What can hang from each mark:
ranev: bota
pekiv: gizizum levu mosug zuva
sezupom: levu pekiv
zuva: levu pekiv
mosug: pekiv
bota: gizizum pekiv
levu: pekiv sezupom
gizizum: bota pekiv zuva

Each row was made from one small tree. The marks that hang from a mark follow it in brackets, in alphabetical order. Every link used is in the known rows. Write each row's tree.
Known rows:
zuva(levu pekiv(gizizum mosug)): [  9   6  -8 -22  -8 -28   1 -19   1 -15   6  15   7 -16   8   6   8 -14
 -16  -4   9  -9  12  24]
sezupom(pekiv(gizizum(bota) mosug zuva(levu))): [ 25  11  11 -29  12 -35   8 -40   4 -29  30  11   5 -33  12 -14  -9 -14
 -26  -2   4 -11   9  15]
ranev(bota): [ -7  30   6  -6  -7  22   4  -6  -6   7  15  26 -22  49   2 -10 -19   4
  -8   2   7  14 -25  24]
mosug(pekiv): [-23  16   2   4 -12  24   0  22  -4  20  15  37 -26  21  -2   2  -6   3
  -7  21  -1  15 -21  28]
zuva(pekiv(gizizum(bota) mosug)): [ 17  24  -6 -17  -5  -6   9 -23  -5 -17  20   9 -11 -42  21 -24   9  -9
 -25 -15   1   2   3  26]
levu(pekiv(gizizum) sezupom): [-15 -10   3   7   5  -5   4  22 -13  17  30  25   3  26  24  17  19  -7
 -17  -3  -5   0  -7  14]
levu(pekiv): [-27   8   0  -1   1  27   6  25  -8  23  16  35 -19  36  11  17  -7  -1
 -11  19   3  17 -13  20]
mosug(pekiv(gizizum(bota) levu(sezupom) zuva)): [ 10  12  11   1 -11  -5   0 -10  -2   1  57  16  18 -12  24 -34  18  -5
  -8 -14 -18   0 -25  16]
levu(pekiv(gizizum)): [-30   8  -4   4  15   6   6   8 -10   8  19  25  -2  14   3  12   7 -12
 -10   0   4   9  -8  16]
ranev(bota(pekiv)): [  4  22   9  -5 -10  18   6  14  -4   9  12  37 -30  40  -3 -16 -12   2
  -1   6  13  17 -16  16]
mosug(pekiv(gizizum(bota) levu)): [-12  21  -4  -4 -15  24   1  -7  -3  -2  27  18   0 -16  14 -30  15  -9
   1  -7 -10   6 -35  14]
mosug(pekiv(gizizum levu(sezupom) zuva)): [-13  -3   6  11   0 -18  -1  -3   1   4  48  21  31  -4   8 -15  21  -6
  -1   1 -10  -5 -17  16]
bota(pekiv(gizizum zuva)): [  8   4  12   5  34 -20   4   4  -7  -7  27  26  -2 -10 -20  -8   8 -12
  -2 -13  20   5  13  19]
sezupom(levu pekiv(gizizum mosug zuva)): [  1 -12   1 -16  33 -37   6 -14   3 -23  20  16  25 -42 -20  -8   1 -13
  -5  22  17 -25  13  15]
levu(sezupom): [  7 -16  11   2  -2  13  -4  32 -16  20  19  25 -20  42  26  18   7   8
 -12   6   3  -2  -8  24]
zuva(levu(sezupom) pekiv(gizizum mosug)): [ 23 -13  -1 -19 -18 -40  -3  -4  -2  -7  18  15  11  -2  31  11  20  -9
 -22  -6   0 -18  15  22]
gizizum(bota pekiv(zuva)): [ 19  42  23 -15   9  15  11 -31  -2 -11  50  23 -24  -3   9 -26 -27   5
 -19   8  -5  21  -8  36]
gizizum(bota(pekiv(mosug)) zuva(levu(sezupom))): [ 34   7  -4  -9 -38   2  -9  22 -12  11  22  20 -33  23  66  -7  12  -2
 -18 -11   4 -37   4   9]
ranev(bota(gizizum pekiv(levu))): [  7  14   1   4 -31  24   6  16  -2 -10   3  28  12  18  -6 -13  -5  -4
   3   8   1  21 -36   6]
pekiv(zuva): [  1  10  13   0  23   7   1   1  -8   4  27  24 -11  22  -7   4 -13   4
  -8   4  13   9  -2  31]
mosug(pekiv(gizizum(bota zuva) levu(sezupom))): [ -7  35  -7  13 -27  17  -7 -10  -7   5  54   9   1  -2  41 -31  22  -5
  -2 -17 -17 -25 -33  17]
zuva(pekiv(gizizum)): [  5  22   6  -7  12  -5   3 -15  -3  -9  25  19  -5 -11 -14   0   3  -7
  -6  -6   9  13   3  37]
bota(gizizum pekiv(zuva)): [ 23   6  14  11   5   1   4  26  -9  -9  13  30   1  -3 -23   9  -7  -4
 -11   4  10  22   2  23]
levu(pekiv(gizizum mosug) sezupom): [-24 -23 -14   8   0 -19   8  20 -13  11  17  18  10   5  42  12  28 -10
 -29   3  -5 -15   0   4]
zuva(levu(sezupom) pekiv(gizizum)): [ 33   1  16 -20 -13 -25  -7  -4  -2   0  32  20   4  20  13  16  11  -7
  -9 -12   0  -2   7  31]
mosug(pekiv(zuva)): [-16  24  10   6   3   7   2   3   1  14  34  35 -12  14 -13  -6 -14   3
  -9  17   0  17 -12  32]
zuva(levu pekiv): [ 22  19  14 -27 -16   7  -4  -1   3   6  17  31 -19  29   0  17 -15   0
  -4  10   9  15   0  37]

Write each row's tree:
[ 10  37   6  -2 -21  34  -1 -20  -6  -1  59  11 -17  10  54 -26  -3   9
  -5   9 -14 -17 -28  24]	gizizum(bota pekiv(levu(sezupom)) zuva)
[ -2  -9  -6   6  29 -33   8   2  -6 -14  13  21   5 -33  -3 -13  17 -15
 -14  -8  21 -11  21  10]	bota(pekiv(gizizum mosug zuva))
[  3 -13   5 -20  19 -16   4   3   5  -8  17  25   6 -21 -12  -3 -14  -2
  -5  41  17 -16   7  19]	sezupom(levu pekiv(mosug zuva))
[  7  12   1   4  -4 -12 -16  -5 -14   2  33  10   1  41  28  19  12  -8
  -5 -25   6 -38   0  23]	pekiv(gizizum(zuva(levu(sezupom))))
[  1  -9  10 -18  24  -6  -1   6  -2 -12  15  23   5 -12 -26   6   1 -10
  10  20  15 -12  -3  20]	sezupom(levu pekiv(gizizum))
[-19   2  -7  -6  11  -3  13 -27   7 -17  30  17  17 -25  17 -21  -7  -1
 -11  34   2  -5  -7  16]	gizizum(pekiv(levu mosug zuva))
[ -5   7 -13 -21 -17  -5   5  -4  -8  -2   8  17  -1   3  42  -1  10 -18
 -26 -13  -4  -9  -6   4]	zuva(levu(pekiv(gizizum(bota) mosug)))
[-32   5 -13   6  25 -24  13 -11  -5  -3  24  17  19 -16   9  -3   8 -16
 -25   1   6  -5   8  11]	levu(pekiv(gizizum mosug zuva))
[-28  41 -25   8  -2  10   6 -19 -13  -3  30   6 -11 -15  43 -18   9 -15
 -26 -17  -2 -25  -9  12]	levu(pekiv(gizizum(bota zuva) mosug))
[ 26  10  15 -11   4  23   3  11  -2   0  32  26 -13  -3  13 -30   0  -1
   6  -3  11  11 -12  13]	gizizum(bota(pekiv(levu zuva)))
[-29   3  -9   2  11  -4  11   5  -3  12  21  27   1   6  18   2  -7  -4
 -26  21   5   3   2  14]	levu(pekiv(mosug zuva))
[-13 -27 -12  -8 -15 -28   0  17  -8  10  11  21  16  23  47  23  24 -15
 -26   0  -5 -21   3   1]	zuva(levu(pekiv(gizizum mosug) sezupom))
[-17  10 -16  -4  17 -14  -2 -13  -1 -19  18   9   8 -35  -4  -5   4 -13
   1  19  18 -48   4  17]	sezupom(levu pekiv(gizizum(zuva) mosug))
[-20 -22  -8 -11   6   8  11   4   6  -6   7  20   2 -21  17  -2   0   0
  -6  45   8  -9 -14   8]	sezupom(pekiv(levu mosug))
[ -9 -19 -12   4  25 -24   8   0  -1 -17  14  15  26 -40   5 -21  25 -16
  -1  -2  19 -17   7   0]	bota(pekiv(gizizum levu mosug zuva))
[ 18  47  11 -17   2   2  -4 -39  -1 -19  42  10 -19  -2  11  -6 -14 -10
  -8 -11   5 -19  -7  27]	sezupom(pekiv(gizizum(bota zuva(levu))))
[ -2 -11  10  -5  -8  16   4   6  -2   4  36  24   1  18  33  -2   5   7
  -2  31  -9   0 -21  19]	gizizum(pekiv(levu(sezupom)))
[ -3  11   0  -9   8   3   3 -17   2 -11  27  14  15 -19  -6  -8  12  -8
   8  -1   7   7 -10  27]	zuva(pekiv(gizizum levu))
[-22   7 -18   8 -15   8   3 -14  -2  -3  38  11   5  -3  55 -13   8   4
 -11  29  -7 -37 -14  15]	gizizum(pekiv(levu(sezupom) mosug) zuva)
[ -3  11 -16   4 -23   5  -3  -7   0   6  37   9   3  -5  46  -9  13   4
  -8  15   1 -31  -7  23]	gizizum(zuva(pekiv(levu(sezupom) mosug)))
[  7 -13  -2   7 -15 -16  10  -8  -1 -24  31  12  42 -26  27  -5   5   0
 -27  29 -18  -3 -12  13]	bota(gizizum(pekiv(levu(sezupom) mosug zuva)))
[-21  -3  -5  -9   9   8  -3  25 -10   9  11  27  11  16  -7  11  11 -15
   7   6   9  -7  -8  13]	sezupom(levu(pekiv(gizizum)))
[ -8  36 -21   7   4   8   0 -25 -17 -15  22  -2 -16 -21  34 -22  11 -10
 -21 -28   7 -34  -5  18]	pekiv(gizizum(bota zuva) mosug)
[-31 -16 -23  -7   4  -6   2  24  -9   3  -2  21  18  -7  10   6  19 -18
  -5  11   9 -23  -2   3]	sezupom(levu(pekiv(gizizum mosug)))
[  7  56  17   1 -11  -1  15 -42   2 -28  39  23  15  11 -20 -19 -40   1
 -24  15 -12  33 -22  33]	ranev(bota(gizizum(pekiv(zuva))))
